Each row comes from the steps of one walk. Every step used is in the known rows, and no mark comes twice. Write the walk behind each row, first mark first.
Known rows
tepu > kuvuk > kibelug > levu > nilo > suzot: [ 14  18  29  -7 -21  23   7 -11   1 -13  -1 -15 -21   7  11   6   0 -11
  17   9  -2  -9  13  -9  -7  -1  10  14 -28   1   1 -22 -44   6   5  12
  11 -10  33  -9  25  -9   7 -44   2  -6  46 -29   7]
kibelug > gizen: [ -6   2 -13  -1   4  -5  -3   0   5   1  -4   1  15   4  -8   2  -3  11
   2   6 -12   4  -5  -6  11   5  -2  -1   4   4   4  10  18   1  -4  -3
  -8 -11  22   7  -2  -5  -9  12 -13   5  -6  -1  12]
levu > nilo > gipok > tozis > gizen > tepu: [-13 -29   4   7   1  -1  -3  12  -4   9  -1   7 -16  -2  14  20   4 -17
 -20  -4  -1 -13   2  -1 -15   0  -3 -11   0 -22   4   5  12  -8 -10  -3
  10   8  16  -2 -24   9  -7 -10  13   5  21 -29  42]
nilo > levu > kibelug > kuvuk > tepu > gizen: [  1   6 -14 -33 -10  -5  15   6   3   8  13  -1   0  11 -10  -7  32  -5
   4 -14  -2   2  -5   0   1  12  -4  -8  15  29  -6 -20 -60  11  -8  -1
 -19  10 -37   7  -7   6  17  27  13  -7 -31  22 -36]
tepu > gizen: [ -4   7 -11   0   5  -3  -2  -2  -1  -1  -1  -3  13   7  -6  -3   1   4
  -3  -1  -4   2  -2 -11  13   6  -1 -10   5   4   1 -12  33   1  -4  -3
  -6  -1  -1  15  -3   0   3  20 -12   1  -5   5  12]
gipok > tozis > gizen > kibelug > levu > nilo: [  5 -25  -4   4 -14   3  -4  -3  -4   7   3   3   9   9  -2  11 -19  -6
  -3  -4  18  -4   4 -13  -6  -5   4   1  -7 -11   3 -11   9  -7  -2   4
  -4  -2 -22  -1 -24  -8  -8 -34  -1   2  37 -10  20]
kuvuk > tepu > gizen > kibelug > levu: [  3   4 -34  -9 -13  -5  10  -6   4  -1  13 -18  22   7 -12   2  -5  -6
  -5   0  12  14 -10 -20  10   5   2   2   3  41   3   1   0   4   6   9
 -30   4 -34  -3  -6  -7  -2  12  -4   1 -44  14 -15]
suzot > nilo > gipok > tozis > gizen > tepu: [-17 -18 -11  17  19 -11 -10   9 -10   4  -5  10 -17  -9  22  20   6  -7
 -23  -9   4 -10  -3   2   3  -8  -7 -14   1 -11  -3   4  45 -10  -8 -11
   2  16   9 -12  -7  13  -9  -2   8   9  13 -24  25]
levu > kibelug > gizen: [ -8  -5   5 -11  -3  -5   3   4  10   7  -1   8  24  10 -12  -8   2  16
   4   1 -11   1   4   2   6   6   0  -7   1  18   0   7 -17   0  -2  -1
 -13  -6  20  13  -6  -5  -2  10  -7   2 -24  18  -4]
tepu > kuvuk > kibelug: [  7  26  -1  -2   0  15   8   2  -1  -2   0 -10  -4  12  -1   0  -3  -6
   3   7   3  -5   0 -14   1  -3   3  12 -11   9  10   9   5   4   5   3
  -9   5   7  -7  19   2  -3  -2   3  -1  -4  -7 -14]
gizen > tepu > kuvuk > kibelug > levu > nilo: [  4   6  31 -25 -25  23  22  -4   8   0  11 -20 -11   6  10   1 -15 -20
   5  11   7 -19   7 -11 -11  -7   9  17 -27  41   3   6 -43   1  18  14
 -12   7  31 -16   8  -5   2 -25  13  -4  -2 -23 -11]
kuvuk > tepu > gizen: [-11  14 -20  -5  -4  -6   8   2   3   0   4  -4   9  -4 -10   5  13   0
  -7   1  -8   8 -11 -21  16  11  -2  -9   8  17   6   0   7   5  -8   2
 -16   4 -20   7  -1   1   7  30  -3   3 -22  -8   0]
tozis > gipok: [  2   6  12  23  19  -3  -8  -1  -3  -7 -10   5   7 -15   7  -5  -5   8
   3   0  -3   8  -8   8   5  -5  -4  -2  -8 -22  -2   4  39   0   6   1
  15 -10  -7  10   0   2 -10   8  -9  -2  23 -12  14]
tozis > gizen: [ -5   5   0   1   6   7 -17  -1  -2   3  -5   3  -3   6   1   1 -11  14
  -6  -1  -2   0  -8 -20   5  -4  -3   2   4 -19   4  -5  22  -5  -6  -3
   4  -3  -1   4  -2   2  -6   1  -1   5  23  -5  10]
gizen > kibelug > kuvuk: [ 17   4 -21   7  -5   8  10  -2 -10   7   4 -10  14   2 -14   5 -13  -3
  -2  -7  -2   8 -14  -3  -3  -1  -1  -1   6  17   1   3  15   3  13  -3
  -7  -1  -9  -4  -8  -2  -7  -4  -6  -2  -8  27 -25]
tozis > gipok > nilo > levu: [ 10   0  18  22  21 -15 -13  -4  -8 -19 -11   7 -17 -24  10 -22  -3  -5
  16   0  21  14   9  37  -4  -9  -2  13   5 -63  -5   1  31  -1  -2  -4
  43  -9 -30  -2  16  -1  -3  14  -3  -4   7  -7  15]
gipok > tozis: [ -1   1  -8  20  17  -5 -12  -1  -2  -2  -6   8  15 -14  -2   3  -3  -2
  -5   5  -3  -5   5  -7   6   3   0  -6  -4 -26   0  -1  37  -4  -4   0
   4  -7  -8  12  -6   3  -9 -12  -6   3  25  -3  14]
tozis > gipok > nilo: [  5   1  24  34  16  -9  -6   3  -7 -15 -11   3  -2 -28   2 -11  -7   3
   4  -2  14  15   2  18   2  -7   2   2  -3 -42  -1   9  61  -4   9   0
  35  -9 -19   0   8  -3 -11  10  -2  -2   9 -19  20]
levu > nilo: [ -2   0  25   8   0   7  -4  -9   0  -2  -8   6  -8  -7   1   1  -7  12
   7   6 -19  -4   7   5  -4   2   3  -2  -5 -17   1 -11  -4   0  -1   4
  14  -7  23   6   0  -9  16  -6 -14  -3  40 -23  13]
levu > kibelug > kuvuk > tepu > gizen: [ -6   6  -8 -21 -18   2  21  12   5  12  13  -6  15   5 -18   3  27   0
  -7 -12  -7   3 -10 -16   8  13  -2 -20   8  46  -2 -11 -38   8   2   2
 -28  11 -30   9 -15   4  11  25  12  -3 -36  13 -30]
kuvuk > kibelug > levu > nilo > gipok: [  9  -4  27   1  -2   3  -6  -6  -5 -16  -1 -13 -24  12  22   3  -5  -8
  17   4  -5  -2  17   1 -10   2   0   5 -16 -17  -2 -20 -43   0   1  10
  11  -2  41 -10  25 -13  -3  -9   3  -7  14 -37  21]
levu > nilo > gipok > tozis > gizen: [ -8 -27  -7  15   9  -8 -14  11 -11   5  -8  14 -21   6  11  22   9  -7
 -11  -7  -8  -5  10  -4 -11   2  -5 -12   5 -46   5 -11  27  -5 -16  -5
  24   2   2   6 -15   3  -3  -6   6   2  43 -39  46]
suzot > nilo > levu: [ -1   9   9   4  24  -7 -20 -19  -6 -12 -10  11 -22  -7  20  -9   1  19
  14   0  -7  -3   9  25   7  -6  -5   8   3 -21 -11 -18  -3   2  -7  -5
  17  -3   9  -7  24  -4  23   4 -19  -5  38  -8  -8]
tozis > gipok > nilo > suzot: [  8   9  36  41  11  -6  -9  -4 -10 -21 -16   3 -12 -36   9  -9   2   0
   7   2   8  19  -1  27   1  -6   4   1  -6 -59  -5  -6  49  -1   2   0
  46 -16  -9   0  19  -1  -7 -10  -6   1  29 -16  32]
levu > kibelug > kuvuk > tepu: [ -2   7   6 -11  -8   7  12   7   7   8   7  -2   4  -5 -15   3  14   9
  -2  -3 -10   4  -8  -9  -1   7   0 -10   3  32  -3  -1 -52   5   7   4
 -15   6 -15   2  -3   3   8   7  13  -5 -20  13 -43]
tozis > gizen > tepu: [ -9   2   9  -7  -4  10  -8   2   3   9   1  -3   0  -4   3   2 -16   1
 -13   4   3  -8 -18 -19  -2  -8  -2   4   0  -2   4   9  12  -8   0  -3
  -7   6   8  -4  -9   9  -9  -4   6   9  -4   7   6]
kuvuk > tepu > gizen > kibelug: [ -2  10 -37   2  -8  -4  16   0  -1   5   9  -7  19   5 -14   7   2  -1
 -12  -5   6  16 -17 -11  11   9   1  -2  11  32  10   9  10   6  -4   3
 -28   8 -29   0 -11  -2   4  28 -10   4 -42  17 -14]
suzot > nilo > levu > kibelug > kuvuk > tepu: [ -2   7   8 -15   3  -2   4  -6   0   1   3   7 -21  -8   5  -2  25  17
  12 -10 -10  -2   2  21   3   2  -4  -2   8  25 -14 -20 -75   7  -2  -2
  -5   9 -15 -12  13   1  29  12   6  -9   3   8 -47]
levu > nilo > suzot: [  1   9  31  11  -4  10  -6 -15  -2  -9 -13   6 -18 -12   9   4   3  12
  11   6 -21   0   4  10  -4   4   5  -2  -9 -34  -3 -27 -24   3  -7   5
  28 -15  38   9  10  -6  16 -24 -20  -2  62 -19  25]
gipok > tozis > gizen > tepu > kuvuk: [-10  -4 -21  -9  -5   8   5  14   4  13   6   3   4  -1  -7  13  -5 -20
 -26   3  14 -16  -7 -21  -2  -9   1   1  -2  10   9  27  47  -6   2  -6
  -9  11 -18  -6 -22  19 -10 -14  18   9   5  -3   4]
kuvuk > kibelug > levu: [ 11  16  18  -3   1   8  -8 -10   0 -13   1 -17   0   3   9 -10 -13  -2
  15  10   9  -3   3 -20   5  -2   1  12 -20  -4  -2 -18 -22  -1   4  11
 -11  -6  20  -4  25 -10 -15 -14   0  -1   1  -7  -4]
gipok > nilo: [  7   5  15  23   6  -2 -10  -2  -1 -12  -8  -2  -7 -18  -6 -10 -13   6
   1   6   5  11   8   8   0  -3   5   3   4 -32   3   2  39  -5   1  -1
  21  -4  -4  -3  15  -8  -2   4  -4   0   0   2   9]
gipok > tozis > gizen: [ -5  -4 -10  11  11  -3 -15   7  -4   7  -5  11   6  -4  -4   8  -3   0
 -13  -1   7  -6  -4 -23   3  -1  -3  -5   1 -34   3  -2  45  -7 -13  -3
   0  -2 -16   9 -16   7 -16  -9   2   8  33  -8  22]
levu > kibelug: [ -1   1  20   1   7   4  -6  -2   7   3  -4   6  11   1  -3 -10  -4  17
   7   4  -9   0   6   7  -3   2   2  -6  -4   1  -4  -4 -13  -3   3   3
  -3   0   9  13   2  -1  10  -3  -4  -3  -2  21 -15]

Write each row's walk
[ -7  -2 -13 -38 -11  -1  15   5  16  11  12   2   7  17  -4 -16   8  -7
   5   2   1 -10   3  18  -9  -1   2  14   5  44  -1  28 -39   5   3  -5
 -15   5  10  -4  -4   9  13   5   7   0 -51  35 -30] | nilo > levu > kibelug > gizen > tepu > kuvuk
[  1  16 -10  -2  -5   5   9   1   2   1   4  -7  -5 -14 -14   8   8   2
  -4   1 -12   5 -14 -20   5   7  -3  -4   6  22   2   2 -24   5   5   3
  -7   0 -13  -6   0   3  -2   7   8  -2  -3  -4 -26] | kibelug > kuvuk > tepu
[  8 -23 -38  15   6 -11 -16   3  -9   1   3  -4   3  19   4  13 -16 -14
 -11  -6  22   8   1 -12  -7  -5  -5   0   4 -21   1   1  42  -8   0  -4
  -2   3 -30  -5  -8   3 -25 -23   7   5  -3   2  20] | nilo > gipok > tozis > gizen > kibelug > levu
[-12   1  -2 -10  -6  -1  11   1   9   4   3  -3  16  -5  -5  -1  -6  -1
  -6  10  -6  -5 -13  -4   8   1   0   2   1  28   4  24   4  -1   2  -1
 -16  -3  31   1  -8   1 -14   9  -6   9 -32  14   8] | kibelug > gizen > tepu
[-13  -8  13 -24   4 -10   2  -7   8   5   2  12   2   2  15 -14   8  15
   9  -2  -4 -11   2  36   5  -4  -2   4   1  30 -11   4 -46   1  -6  -6
 -15   6  33  -7   2  -2  14  12  -8   0 -26  24 -18] | suzot > nilo > levu > kibelug > gizen > tepu
[-11  -9  10 -20 -11   0  12   6  15  12   5   1  26   2  -6  -9  -3   7
  -3   5  -7  -6  -7   6   2   2   2  -5  -3  37  -1  24 -24  -2   4   1
 -25   2  28   7 -14   2  -6   4  -1   6 -45  31  -9] | levu > kibelug > gizen > tepu
[  0  -9 -22  28  23 -14 -15   6  -6  -6  -9   7  -4  -5   8  10   7 -10
  -8   1  -5   3  11   7  -3   6  -5 -10   2 -39  -1   0  39  -4  -6  -4
  17  -3  -1   8   1   7 -11  -1  -1   3  14 -11  28] | nilo > gipok > tozis
[-11 -17 -15   9  12  -7 -10  14  -4   7   1   3  -7  -5  11  14   0 -19
 -24  -1   7  -5  -8 -10  -7  -3  -6  -9   5 -23   3  13  41  -9  -9  -7
   2  11  -3  -1 -13  16 -21  -3  16  10  -5  -4  28] | nilo > gipok > tozis > gizen > tepu
[  5   9   3 -22  -4   0   5  -1   6   5   9   1 -12  -2  -6  -9  21   3
   9  -5  -6   3  -3   6  -6   6  -3   3   9  14  -7 -13 -77   8  -2   2
  -7   2 -25  -1   5   6  16   8  14  -8 -14  23 -47] | nilo > levu > kibelug > kuvuk > tepu
[  2   0 -21   5  -3   7  -7  -2  -8   7   1   0   8  12  -6   3 -17   9
  -9  -4   8   8 -16  -8   1  -6  -2   5   9 -12   8   5  30  -3  -2  -3
  -8   2 -13  -4  -9   0  -7  -3  -8   6   2  19  -4] | tozis > gizen > kibelug
[ 16  -4  20  -5  -4  -3  -5   0  -2  -3   2   2 -15  -5  -5 -24  10   0
  12  -9  12   4  16  28 -14  -2   2   4  13 -21 -10 -15 -25   0   3  -5
  25   1 -22  -4  11  -1  12   0  12 -10 -13  31 -27] | gipok > nilo > levu > kibelug > kuvuk
[ 11   2 -35  -3 -14   3  19   3 -12  12   9 -13  26  13 -19   6   0  -9
  -7 -16   3   8 -16 -11   7   4  -1 -10  11  34   1  -8  27   7   7  -5
 -18   5 -21   4 -20   0  -6  11  -7  -1 -27  24 -13] | tepu > gizen > kibelug > kuvuk
[  3   5  10  -8  13  -4 -17  -9   6  -3  -3  10  -6   7   7 -23   2  14
  16   1  -1   0  12  23  -8   1   0   7   2 -18  -9 -12 -36   0  -6   1
   8  -5  -1   9  10   1  20   1  -6  -7  -3  32 -19] | nilo > levu > kibelug
[  4  -6  28  -2  -5   7 -11 -16   6  -9  -3  -6  -9  -1   5  -4 -18  11
  14   9 -11  -5  15  -2  -5  -1   6   3 -13  -3  -6 -17 -25  -2   8  11
  11 -12  18   3   5 -14  11 -20  -9  -7  43 -28   9] | kibelug > levu > nilo
[  6  -6 -47   5 -13   0  15  13  -8  20  11   0  15  -3 -20  25   6 -15
 -23 -10  15   5 -26 -27   3   1  -4  -7  14  11  10   5  10   2  -5  -3
 -25   9 -50  -8 -30  10 -18  -2  16   7  -3   4 -16] | gipok > tozis > gizen > kibelug > kuvuk > tepu
[ -9   5 -20 -21 -11   5  18   7  11   7   6  -6  14   6 -11   2  -5  -9
  -9   9  -7  -6  -9  -8   3  -2   2   8   1  47   8  41  16   3  10  -4
 -20   4  19  -5  -8   8  -8   8   4   7 -39   9  -8] | kibelug > gizen > tepu > kuvuk
[  9  15  26  31   2   1 -12 -10  -5 -18 -14  -2 -15 -24   3  -7  -1   5
   4   8  -1  13   6  16   0   0   7   4   1 -55  -3 -12  26  -2  -4  -1
  39 -10   8  -2  23  -4   2 -16  -8   3  23   2  19] | gipok > nilo > suzot
[  1  21   6 -13  -8  18  20   6   4   4   8 -15   1   3   3   1  -7 -17
  -4   9   8 -12 -11 -11  -2  -8   4  14 -15  30   9  23  -6   1  12   4
 -19  13  17 -13  11   8  -7  -4  10   4 -30   9 -21] | gizen > tepu > kuvuk > kibelug
[ -4 -21 -38  30  19 -16 -12   6 -19   4  -6  13  -3   9  13  24  -2  -2
 -17 -16   9   5  -3  11   3  -7  -8 -10  11 -19   1   0  54  -5 -10 -12
   2  13 -11 -11  -7   4  -8  -4  -4   6  13 -11  21] | suzot > nilo > gipok > tozis > gizen > kibelug
[  0  -7 -13 -11 -25   1  18  -7   3   0  11 -12  13   4  -7   8  -4  -6
   1  -2   3   8  -2 -12   3   8   6  -2   0  37   6  -9 -26   6   3  12
 -20   3 -19  -3 -13 -15  11   8  -7  -3 -16 -10  -3] | kuvuk > tepu > gizen > kibelug > levu > nilo
[  9  10  25 -17 -14  20   8  -5   3  -8   4 -15 -11  12   6   2 -12 -11
  14   7   2 -13  17 -14  -7  -5   7  13 -24  15   4  -8 -32   3  13  12
  -2   2  20 -11  16 -13   6 -22   8  -9  20 -31  -5] | tepu > kuvuk > kibelug > levu > nilo
[  3 -13  14   4   5  -1 -18 -10  -1 -15  -5  -7 -22   5  14   2  -8   2
  11   4 -16   2  22   7 -14   2   0   1  -6 -15  -6 -16 -17  -2   6   5
  25  -6  26  -3  14 -12   7 -11  -4  -8  25 -31  23] | kibelug > levu > nilo > gipok
[  6   1  16  -8  -5   9   2   3   1   8   3  -1  10   4 -10  -4   1  12
   3  -6 -10  -3   0   0  -4   3   0 -13   1  18  -8 -11 -25   0  12  -1
  -5  -1   4   8  -5   1   3 -10   6  -7  -3  21 -28] | levu > kibelug > kuvuk
[  2 -15  12   3   8 -21   2   5   2  -7  -4  14   3  -7   2 -26  12   4
  17  -5  18  13   8  42  -3  -4  -2   4   9 -31  -6   9   5   1  -5  -4
  24  -8 -26   5   3  -5  -2  22   3  -3 -28  11  10] | tozis > gipok > nilo > levu > kibelug > gizen
[-12  -3  -5 -29 -16   6  23  12  18  14  10  -1  23  14 -13  -2   2  -4
  -7   4  -3  -8  -2   2  -3  -1   5   1  -4  64   5  38 -13   1  12  -3
 -26   6  13   1 -13   6   2   2   8   3 -54  27 -25] | levu > kibelug > gizen > tepu > kuvuk
[ -4 -20  -3  23  14  -9  -7   4  -7  -3 -10  13 -13  -7  10  16  10 -10
  -4  -2 -14  -4  19  13 -10   6  -2 -14  -1 -38  -1  -7  17  -3 -10  -1
  25  -3  13   8  -6  -1   2  -6  -4  -2  37 -36  37] | levu > nilo > gipok > tozis
[  1  17 -19 -16  -9   6  19   9   3   2   4  -8  11  23  -9   2   3 -11
   3   6  -2  -4  -3 -16   9   1   0   9  -5  29  13  19   4   7  -1   0
 -22   0  21  -6  12  -2 -15  14   2   5 -23  -7  -2] | tepu > kuvuk > kibelug > gizen
[ -9  -5   6 -14  11 -14  -7  -8   4  -2  -5  19  -3  13  12 -12  11  29
  18  -5  -8  -5  12  30   9  -2  -4   1   6   9 -11  -7 -32   3 -12  -7
  -6  -1  18   2  10  -8  21  13 -15  -2  -2  10 -14] | suzot > nilo > levu > kibelug > gizen
[ 11   8   9  13  10 -10 -17 -10  -4 -16  -6   3 -23 -15   6 -22  -5   1
  14   4  11   9  14  27  -6  -4   2  16  11 -50  -2  -4  14  -2  -7  -3
  34  -4 -13  -5  24  -5   7   7  -5  -4   6   9   2] | gipok > nilo > levu
